Each row was made from one small tree. Brackets hold a mark, then the marks that hang from it, in alphabetical order. Every link used is in the known rows. Write each row's tree.
Known rows:
{G D}: [-31.8  13.8  13.0  16.1   9.0  -2.2   6.9   3.5  18.4 -17.3  -3.0 -36.5
   8.0   1.8   1.6 -13.0 -18.0]
{Q {G {D W}}}: [-44.0   0.9  13.4  -2.8  33.9  15.3 -22.5 -23.3  24.8   0.1  -5.7 -19.1
  25.7  11.2  27.8  27.0 -29.7]
{S J}: [  5.5  29.2  30.9  -7.0  12.1   7.6  32.2   0.3  23.1   3.4 -12.6  -8.2
   4.8  10.0   9.0   0.9  -7.7]
{D G W}: [  7.0 -12.2   0.7 -44.3  29.3   0.5 -17.2 -37.9  -5.7  21.8  10.7 -18.7
  36.1   1.6   8.0  34.0 -23.9]
{D G {W {M {T J}} Q}}: [ 67.4  28.2 -23.7 -18.7  42.2 -11.8  -0.3 -68.4  29.3  83.9  11.0 -15.2
  42.5  79.9  -4.5  12.5 -32.5]
{T {M W}}: [ 18.3  26.3 -23.1  25.6  -3.5  -7.3  10.9 -25.6   5.0  37.8  17.8  -5.7
  -0.4   2.1   0.6  20.5  19.7]
{W {D G} {M {T J}} Q}: [ 47.1  60.4 -36.1   9.3   0.7   2.7  12.1 -34.3  52.4  66.8 -15.9   4.0
  20.4  86.3   4.3 -21.3 -51.1]
{T J {M {W Q}}}: [ 69.5  57.1 -23.0  30.6  29.0 -28.5  25.9 -39.5   4.2  68.0  16.9 -42.4
  -8.7  46.2  -4.1  21.9  21.3]
{M {T J} {W D}}: [ -9.2  60.5 -35.3  15.6 -16.7  -0.2   8.1   5.3  35.7  30.0  -4.4  22.6
  -5.7  50.9  -2.0 -27.1 -17.5]
{D {G Q} {W {M {T J}}}}: [ 60.7  11.7 -36.9 -14.3  18.0   3.5  -3.8 -52.0  34.5  74.0  18.6 -19.6
  60.4  80.3 -12.6  23.7 -39.2]
{G {D {W {M T}}} Q}: [ -0.8  -6.5 -13.7  39.7  15.3  12.6 -16.8 -40.2  61.3  36.4  38.9 -22.2
  48.4  53.2 -15.6 -12.8 -37.8]
{G {D {W {M {T J}}}} Q}: [ 21.3  20.2 -24.3  24.6  22.4  -0.4   0.6 -35.4  54.5  45.4  31.3 -39.1
  52.0  78.8 -13.8 -10.8 -39.8]
{Q {G {D {W M}}}}: [-27.1   8.5  -5.9   6.0  23.8  25.1 -17.0 -39.2  41.2  15.2  -3.8  11.8
  42.3  24.3  24.7  11.2 -53.8]
{W D Q}: [  9.3  20.7  -2.4  25.2   6.9   8.4  -9.3  -9.3  25.9  12.7   5.7  -2.9
 -17.7  22.3   3.9 -19.5 -22.6]
{D {G Q} {W M}}: [ 48.7 -19.4 -21.1 -14.4  20.2  19.8 -17.7 -54.2  19.6  47.2  30.3 -10.3
  57.3  34.0 -15.2  32.1 -51.2]
{M {T J} {W {D {G Q}}}}: [ 21.0  48.3 -36.5  16.1 -13.2  10.7   7.5 -10.1  42.8  54.4  -1.4 -15.2
  16.8  72.4 -15.7  10.3 -38.6]
{W {D G} M Q}: [ 35.2  30.9 -20.0  10.5   2.0  18.0  -1.3 -37.4  37.7  39.7  -5.3  11.3
  16.3  37.8   1.4 -12.1 -60.4]
{Q G}: [-12.4   2.0   1.0   5.4  -0.2  19.4  -8.6  -1.5  10.9   8.9 -27.1  21.2
  -1.6   9.4  24.7  27.1  -4.2]

Which tree is each row?
[ 30.3 -27.1  -0.9 -21.0  29.7  11.3 -21.7 -40.5   6.2  30.5  27.7 -41.3
  41.1  21.0  -8.5  48.4 -26.4] | {D {G Q} W}
[ 39.8  54.5 -33.2   9.5   1.9 -20.2  27.9 -20.5  -0.7  47.5  10.3 -24.2
   3.6  31.5   2.7  20.9  16.9] | {T J {M W}}
[ 37.0  12.1 -15.5  41.7   8.4  -1.0   0.0 -35.1  40.7  53.8   7.5  20.2
   3.1  49.1 -13.1 -24.6  -7.0] | {W {M T} Q}
[ 10.2   6.3 -14.3   6.1 -13.1  25.6  -9.2  -5.4  28.1  15.4   2.2 -22.8
  18.6  26.7  -1.5  14.7 -44.8] | {W {D {G Q}}}
[-26.9  34.3  12.3  66.9  31.7   7.9  -3.1 -25.5  53.1  40.4 -16.8  -9.3
 -13.4  48.4  -0.9   7.5  -9.0] | {M T {W {Q {G D}}}}
[ 16.4  36.6  -8.6  14.0  15.7   9.8  -3.2 -28.8  21.2  35.4   0.5  -4.1
  -5.7  22.7  -9.9   5.3 -41.8] | {M {W {D G} Q}}
[ 18.4  15.9 -38.0  29.1 -30.9  31.3  -7.9 -21.7  63.6  49.6   1.3  17.3
  34.7  58.9  -7.2 -10.9 -55.6] | {W {D {G Q}} {M T}}
[ -2.8   2.6  22.9  14.3  60.5  -9.5 -13.8 -40.3  19.1  12.2  30.1 -58.8
  12.8  15.9  -3.4  -0.1 -21.0] | {G {D {W Q}}}
[-14.8  32.2 -18.3  -6.7 -10.6  16.1  -1.2 -12.0  16.1  15.0  -7.8  14.3
   8.5   6.7  -2.4   4.1 -44.9] | {M {W {D G}}}
[ 51.2  60.0 -47.4  14.8  -9.3   3.6  16.9 -27.2  27.6  63.3  11.1 -45.1
  23.1  56.4   1.2  36.7 -28.6] | {T J {M {W {D {G Q}}}}}
[  8.3  31.4 -10.0  35.9   9.8   7.1  -5.3 -17.4  24.3  24.2  15.5  12.8
 -22.9  19.0 -14.5 -17.2 -25.4] | {M {W D Q}}
[ 26.5   0.3 -14.4  22.2  33.4  17.0 -28.4 -61.0  49.0  70.4   5.3  37.9
  20.5  59.8  13.5  16.5 -17.9] | {D {W {M T} {Q G}}}
[ -3.7  22.3  -2.0  28.6   8.8  26.4 -17.8 -12.6  36.9  21.0 -18.8  16.4
 -18.3  33.4  26.7   9.1 -26.6] | {W D {Q G}}
[ 15.2  -2.7 -23.7 -23.6  11.8   7.7 -15.4 -52.7  29.7  52.6  10.5  20.4
  53.4  36.8   0.6   8.5 -33.4] | {D G {W {M T}}}
[ 27.4  66.3 -23.1  11.9  12.5  -5.8  10.7 -27.2  37.7  63.5  -9.6 -10.3
  -1.2  71.2  -8.2  -2.4 -30.8] | {M {T J} {W {D G} Q}}
[ 60.1  24.0 -25.5   4.2  36.9 -14.3  -3.2 -54.5  32.2  71.6  25.4   0.2
  24.8  76.7  -6.8 -10.0 -15.9] | {D {W {M {T J}} Q}}
[ 38.4  78.4 -36.0  40.2  11.0   5.5   7.0 -31.9  35.0  69.4 -11.1  -5.6
 -14.4  62.7  30.2  29.2  -9.9] | {T J {M {W D {Q G}}}}
[ 28.3  39.0 -11.7  21.3  47.7 -17.1   3.9 -52.4  49.0  55.1  19.8 -34.9
  35.3  78.0  -6.2 -23.0 -34.2] | {G {D {W {M {T J}} Q}}}
[  7.8  18.3 -22.5  15.8 -10.5  25.2  -7.1 -12.9  28.2  26.6  10.9  -6.7
  13.5  25.2 -18.6  18.1 -48.7] | {M {W {D {G Q}}}}
[  4.2  27.0   4.1  47.6  26.4  18.8   0.6 -32.1  47.8  27.3 -18.6  -3.4
   8.8  42.6  12.1  -0.5 -42.9] | {W M {Q {G D}}}
[ 17.1  23.7  -1.4   3.3  12.5   8.5  -6.1 -20.4  21.8  25.2  -7.4 -17.5
   1.5  24.3   6.6   2.9 -39.1] | {W {D G} Q}
[ 41.5  44.5 -12.7  30.3  26.2 -21.4  16.0 -23.6  20.1  59.3   6.3 -10.8
 -14.7  64.2 -23.9  -3.3  12.2] | {M {T J} {W Q}}
[ 21.5  71.2 -45.9  15.2 -14.9  -5.2  19.0 -11.3  18.6  39.8   7.4  -8.1
   0.1  35.0  15.9  -0.2  -9.6] | {T J {M {W D}}}
[ 15.5 -10.7  10.8   2.3  50.9  11.9 -31.3 -45.7  12.3  38.3   6.0  -2.1
   3.8  26.0  19.2  41.3  -8.8] | {D {W {Q G}}}
[ 57.8  58.8 -23.0  34.0  29.8 -10.3  16.7 -41.2  15.9  76.0  -9.3 -22.7
 -12.1  57.7  17.3  51.5  14.5] | {T J {M {W {Q G}}}}
